Known rows, with every way that one mark hangs from another
(dagal (dapan nubaf) nalad puba): [-2.15 -1.23 -0.47 -1.71  4.55  0.06  3.39 -2.16 -2.66 -0.16  3.02 -1.99
 -1.78  2.72  4.30  4.06  2.00  0.08  0.04 -2.98  4.15  0.07  0.18 -1.53]
(nalad (dagal puba) mekop): [ 4.67  0.19 -2.33  1.53 -0.19  0.24  1.79 -4.44  2.78  2.73  1.54  0.08
  0.87 -0.53  3.10  0.29 -0.05 -1.43  0.23  2.17 -0.61 -1.10 -0.16  0.43]
(nubaf (dapan (mekop (nalad (dagal puba))) tetur)): [ 0.11 -0.68  0.15  1.34 -1.26  1.42 -2.75 -0.50  1.66 -2.44  1.18  0.29
 -0.18 -4.67 -3.87  2.17  1.29 -3.01 -0.21 -0.16  0.89  1.41  0.54  1.57]
(dagal (dapan mekop nubaf tetur) nalad): [-3.93  0.02  1.52 -1.65 -2.34  1.20  0.27  2.90 -1.84  1.18 -0.51 -2.19
 -0.60  1.19  0.36  6.32  0.83 -3.52 -0.51 -3.84  6.26  2.80  2.34 -1.64]
(puba dagal): [ 0.59  1.90  2.90 -1.24 -0.54 -1.83  2.04  0.33  2.33  0.14  0.97  1.77
  1.41 -0.78  1.13 -0.88  1.17  4.76 -4.46  2.28 -1.13  2.30 -2.07  2.11]
(nubaf (dapan (tetur (puba dagal)))): [-2.44 -0.60  1.82  1.80 -1.42 -2.13 -2.82 -0.05  0.99 -3.51  0.54  3.00
  0.66 -3.45 -0.68 -0.32 -0.79  0.32 -0.03 -1.69 -2.27  2.86  0.23  3.14]
(dapan (mekop nalad) (tetur (puba (nubip parab)))): [ 1.03 -0.66  1.23  3.86 -2.60  1.81 -3.83  1.42 -1.01  2.10 -5.23 -0.43
  0.43 -0.07 -3.00 -1.86  0.15 -5.43  1.77  1.73  0.00  0.28  2.80 -3.36]
(tetur (dapan mekop) (puba nubaf (nubip parab))): [-0.51 -4.37 -0.41  2.96  0.70 -1.54 -3.15  2.13 -2.37 -0.88 -6.91  3.29
 -0.78  1.69 -3.64 -4.94 -5.47  1.01  5.88 -1.44 -5.71 -2.50  0.25 -2.56]
(nalad (dagal (puba nubaf))): [ 1.85 -0.25 -2.67 -0.46  1.23  0.95  0.78 -3.93  3.91  1.43  2.60  0.24
  0.69 -0.20  0.65 -0.09  0.40  1.71  0.68  2.39 -0.47 -1.52 -2.15  2.29]
(nalad (dagal (dapan tetur) puba) mekop): [ 2.47  0.70 -0.99  1.06 -0.96  1.15  1.36 -4.11  2.47  3.88  0.95 -3.38
  1.18  1.81  3.15  2.21 -0.20 -3.27  1.10 -0.66  0.86 -0.91  1.22  0.62]
(tetur (dapan nubaf) (puba nubip)): [ 0.74 -2.25 -2.81  4.67 -0.22 -4.21 -3.08  3.04 -3.14 -1.24 -2.63  3.75
  0.04  0.56 -0.92 -3.90 -5.74  2.50  6.61 -5.03 -6.83  0.29  0.42  0.43]
(nubip parab (puba (nubaf dapan))): [-2.79 -0.45  1.76 -2.81 -0.70 -2.42 -0.57  3.60 -2.01 -4.32  1.94  3.74
 -1.07 -1.74  2.73 -8.60  0.66  1.74 -0.56 -0.03  1.69 -1.40 -3.00  2.63]
(nalad (dagal (dapan tetur) (puba nubaf)) mekop): [ 1.97  0.74 -1.26  0.16 -1.55  2.49  0.97 -4.26  2.64  3.62  0.73 -2.47
  1.42  2.08  2.11  2.28 -0.45 -3.18  0.74 -0.66  0.77 -2.01  0.96  0.13]
(parab nubip): [ 1.47  2.46  1.64  1.94  0.89 -3.35 -0.65 -1.72 -3.66 -1.68  4.37  0.79
  1.44 -0.24 -0.47 -2.03  1.04  1.84 -0.19  3.12 -0.90  0.15  0.52  3.52]
(mekop (nalad (dagal (dapan nubaf) (puba (nubip parab))))): [ 3.71  2.02 -4.45  0.34  0.88  0.82  1.71  0.12  0.44  1.17  2.41 -4.61
 -1.11 -1.76  2.94  1.42  0.10  0.20  0.34 -0.83  1.19 -1.17 -1.75  0.63]
(dagal (dapan nubaf tetur) (puba (nubip parab))): [-1.04  0.17  0.36  3.09  2.96 -0.94 -1.08 -1.23 -3.81  2.44  0.22 -1.82
  2.18  5.55  4.31 -3.73  0.89 -0.03  4.09 -4.97  0.51 -0.61  0.26  2.14]
(tetur (dapan mekop) (puba dagal nubaf)): [-0.76 -3.63  0.98 -0.40 -1.75 -0.05 -2.03  1.17  1.92 -1.00 -4.67  3.36
 -1.21  0.82 -5.76 -1.84 -4.59  1.71  0.80 -0.52 -4.76 -1.17  0.03 -2.92]
(parab (nubip (puba (dagal (dapan nubaf))))): [-0.16  3.43  0.59 -1.51  0.09 -3.16 -0.90  2.38 -3.97 -1.62  5.39  0.75
  1.07  1.34 -0.19 -4.53  1.90  1.40 -1.51  0.20  0.82  0.71  0.50  3.64]
(mekop (nalad (dagal puba))): [ 4.66  1.85 -2.73 -0.01  0.25  1.59  1.86 -1.98  2.52  0.22  3.62 -3.08
 -1.16 -3.57  0.52  2.28  1.35 -0.05 -1.19  3.01  0.40 -1.21 -1.42  0.07]
(parab (nubip (puba (dagal (dapan tetur)) nubaf))): [-0.96  3.69  2.43 -2.57 -0.59 -1.38 -1.67  1.43 -3.22 -1.49  4.49  0.71
  2.06  2.15 -2.08 -4.10  2.28 -0.10 -1.67  1.45  0.35 -0.72  1.03  2.85]
(dagal (dapan mekop (tetur (puba nubaf nubip))) nalad): [-4.97 -1.59  2.16 -1.13  0.80  1.59  0.28  1.32 -2.16  1.09 -4.22 -2.86
 -0.89  2.73 -0.78  5.43  0.52 -3.92  1.22 -1.17  3.57  0.94  3.34 -3.91]
(tetur (dapan mekop) (puba dagal nubip)): [ 0.47 -3.07  0.02  2.53  1.23 -2.46 -2.20  2.78 -0.51  0.20 -6.33  2.42
 -0.17  1.59 -4.25 -3.04 -4.10  1.66  3.74 -1.21 -6.65  0.18  0.81 -2.05]
(mekop (nalad (dagal dapan (puba nubaf (nubip parab))))): [ 3.12  1.80 -3.31 -0.44  1.56  1.73  2.05 -0.91  0.94  0.81  1.70 -4.79
 -1.02 -1.40  1.95  1.69  0.37  0.23  0.01  0.78  0.70 -2.34 -1.73 -0.16]
(dagal dapan): [-2.91  0.06  2.78  0.63  1.11 -1.94  3.05 -0.48 -0.72 -0.72  1.59 -3.80
 -1.06  0.99  2.48  1.30  0.56  4.22 -0.26 -0.91  1.67  1.57 -0.61  2.57]
(mekop (nalad (dagal (puba nubip)))): [ 4.89  2.15 -3.44  0.76  1.42  1.32  1.66 -1.39  1.45  0.59  2.57 -2.95
 -0.44 -3.04  0.58  1.63  1.36  0.04 -0.09  2.70 -0.50 -1.20 -1.22  0.07]

Rows
[-2.07 -0.77 -1.12 -0.09  2.09 -0.37  0.99  0.87 -1.63  0.52 -5.34  1.75
  0.11  2.59  2.06 -0.03 -2.11  1.36  0.22 -0.41 -2.97 -0.04  1.06 -3.34]	(tetur (puba (dagal dapan (nalad mekop)) nubaf nubip))
[-2.78  0.61  1.87 -6.37 -0.36 -1.88  0.57  5.02 -0.76 -3.58  1.11  4.23
 -0.94 -1.54  3.09 -5.98  0.96  1.00 -3.39  0.03  2.19 -0.64 -3.27  0.82]	(nubip parab (puba (dagal nalad) (nubaf dapan)))
[-0.63 -1.34  0.13  1.28 -0.01 -0.43 -0.39  0.87 -0.07 -4.59  1.00  1.00
 -2.02 -6.09 -2.76  1.80  0.97  1.01 -1.55  0.57  0.84  2.21 -0.66  1.36]	(nubaf (dapan (mekop nalad)))
[-2.17 -1.44  0.76  0.90  0.97 -2.26  1.10 -0.55  1.18  0.00 -2.09 -0.07
 -1.36  1.40  2.47 -1.58 -1.73  3.49 -0.98 -0.04 -1.88  1.74 -0.23 -0.14]	(tetur (puba (dagal dapan)))
[-0.43  1.13  2.27  1.24 -2.62  0.51 -2.41  0.21 -0.41  1.67 -3.73  3.15
  3.22  1.71 -0.25 -0.85 -0.66 -2.89  0.58  0.41 -2.89  0.39  2.44 -1.75]	(dapan (tetur (puba (dagal (nalad mekop)) nubaf nubip)))
[-1.68 -1.49  3.33  1.09 -4.14  2.58 -3.99 -0.02  2.16  2.06 -4.60  2.64
  1.44  1.61 -4.89 -1.62  0.16 -3.19 -0.93  1.94  0.03  1.01  2.31 -2.22]	(dapan mekop (tetur (puba dagal nubaf)))
[-1.48 -1.19  2.86 -0.29  1.35  5.05  0.02 -4.13 -0.04  1.22  0.08 -4.02
 -0.36  3.76 -3.09  1.40  3.07 -2.51 -0.29  0.44  2.90 -2.71  1.54 -2.46]	(dagal (dapan (mekop nalad) tetur) (puba nubaf))
[-4.17 -1.13 -0.19 -0.01 -0.90  0.67 -0.77  3.15 -2.99  1.62 -3.10 -1.75
 -0.80  2.38  0.70  4.91 -0.33 -3.97  1.71 -4.45  4.36  2.60  3.16 -2.81]	(dagal (dapan mekop nubaf (tetur (puba nubip))) nalad)
[ 0.28 -1.66 -1.37 -0.30 -2.09 -3.06 -1.32  3.01  0.25 -1.23 -1.34  3.91
 -1.09 -0.40 -0.58 -0.13 -5.35  1.58  1.39 -4.56 -4.36  1.05 -0.25 -1.35]	(tetur (dapan nubaf) (puba (dagal nalad)))
[-0.01  2.50  1.27 -1.00  0.24 -2.18 -1.43  0.67 -4.28 -2.89  5.09  2.18
  1.15  0.64 -1.93 -5.18  2.22  0.77 -0.42  3.07  0.03 -1.26  0.59  2.85]	(parab (nubip (puba nubaf)))
[ 3.44  1.95 -3.25  0.22  2.00  1.35  2.39 -1.09  1.13  0.75  2.46 -5.35
 -1.17 -1.81  1.19  2.94  1.15  0.29  0.07  1.10  0.46 -1.16 -0.96  0.13]	(mekop (nalad (dagal dapan (puba nubip))))
[-2.68  0.74  2.30 -5.01 -2.14  2.41 -0.80  1.63  2.23 -2.04 -1.14  4.35
  1.35 -2.29 -3.57  3.95  0.91 -0.43 -5.17  0.62  0.80  1.22 -0.67 -1.00]	(puba (dagal nalad) (nubaf (dapan mekop tetur)))
[ 5.01  1.92 -3.26  0.64  1.29  0.79  1.52 -0.99  1.10  0.82  2.06 -2.92
 -0.66 -2.86  2.01  0.44  0.80 -0.12  0.07  2.38 -0.25 -1.68 -1.90  0.16]	(mekop (nalad (dagal (puba (nubip parab)))))
[-1.16  2.60  4.11 -3.40 -1.43 -0.19  2.96  0.98  0.93  1.55 -0.39 -1.33
  1.30  1.07  2.61  4.74  1.10 -0.69 -4.55 -0.44  1.70  2.21  0.77 -1.11]	(puba (dagal (dapan tetur) (nalad mekop)))
[-2.80  1.49  2.61 -4.36 -2.03 -0.12 -1.09  3.68  0.82 -3.42  2.74  4.10
  1.03 -1.18 -2.01 -4.65  2.58  1.37 -3.17  0.37  0.15  0.64 -1.02  2.33]	(nubip (puba dagal (nubaf (dapan tetur))))
[-1.07  1.89  2.16 -5.46 -0.93  1.35  2.36  0.72  1.86 -0.66  0.10  3.50
  1.17 -0.60 -0.30  2.67  0.93  2.91 -5.68  2.62  0.20  0.07 -1.85 -1.24]	(puba (dagal nalad) nubaf)
[-0.17 -0.50 -2.41 -1.08  2.17  1.09  1.91 -3.61  3.36  1.65  2.40 -3.28
 -0.33  1.53  1.53  1.65  0.11  2.06  1.01 -0.02  0.96 -1.48 -1.78  2.34]	(nalad (dagal dapan (puba nubaf)))
[-2.16 -2.77  0.84  1.23  6.35  1.52  1.10 -2.84 -2.98  1.45 -2.96 -2.15
 -0.27  5.67  0.71 -3.13  1.70  1.79  2.44 -0.12  1.10 -2.91 -0.48 -1.24]	(dagal (dapan mekop) (puba nubaf (nubip parab)))
[ 2.55 -0.51 -0.20  1.13 -3.90 -0.60 -1.29  3.53 -0.65 -1.49  1.06  1.13
 -0.99 -2.79 -4.70  0.56 -2.32  0.88  1.13 -2.70 -0.99  0.30 -0.51  0.00]	(tetur (dapan (mekop nalad) nubaf))
[ 2.28  0.36 -2.45  1.71 -4.09  1.62 -0.94  3.21 -0.76  0.10  0.83  1.37
 -1.14 -3.14 -2.09  0.27  0.63 -0.02 -2.03 -0.58  3.39  2.14 -0.33 -0.89]	(dapan (mekop nalad) nubaf)
[-0.91 -1.46 -0.83  2.00 -2.43  0.71 -3.53  0.70  1.68 -2.57 -0.67  0.65
 -1.01 -5.02 -3.56  1.90 -0.51 -3.17  0.56 -0.80  0.05  2.14  1.19  0.80]	(nubaf (dapan (mekop (nalad dagal)) (tetur puba)))
[-2.50 -0.78  2.49  1.61 -1.64  1.55 -0.38  0.26 -0.17  1.05 -2.04 -5.04
 -1.47  1.27 -1.48  2.26  0.43 -2.18  0.20 -0.92  2.65  1.10  2.32 -1.49]	(dagal (dapan (mekop nalad) (tetur puba)))
[ 2.68  0.08 -3.31  1.64  3.39 -0.78  0.66 -2.77  2.20  2.17  1.45 -0.43
  1.37  0.25  1.69 -0.92  0.72  1.66  2.69  1.92 -1.70 -0.55 -1.44  2.82]	(nalad (dagal (puba nubip)))
[-0.82 -0.41 -2.03 -0.31 -0.33 -0.12  1.60  0.08  3.45  2.08  0.49 -4.24
 -1.01 -0.39  0.62  2.98 -0.53  1.64  0.55 -0.07  2.57  1.53 -1.17  2.70]	(nalad (dagal (dapan mekop)))
[ 1.88 -0.71  0.28 -0.41  5.11  0.88  2.35 -3.44 -4.36  0.53 -1.90  3.33
  1.06  2.14  3.90 -0.35  1.63 -2.35  0.87  2.72 -0.47 -3.77  0.41 -4.56]	(dagal (nalad mekop) (puba nubaf (nubip parab)))
[ 3.59 -0.17 -3.12  0.60 -0.46  1.20  0.97 -4.37  2.78  1.09  1.49  1.47
  0.81 -1.41  1.77  0.83 -0.65 -1.20  0.10  1.28 -0.90 -1.73 -0.54  0.60]	(nalad (dagal (puba (nubaf dapan))) mekop)
[-1.05 -1.29  0.43 -0.16  0.95 -2.09  1.12 -0.30  1.05 -0.50 -2.10  2.43
 -1.21 -0.23  2.28 -0.27 -1.23  1.77 -1.59  1.72 -1.76  1.65  0.03 -1.94]	(tetur (puba (dagal nalad)))
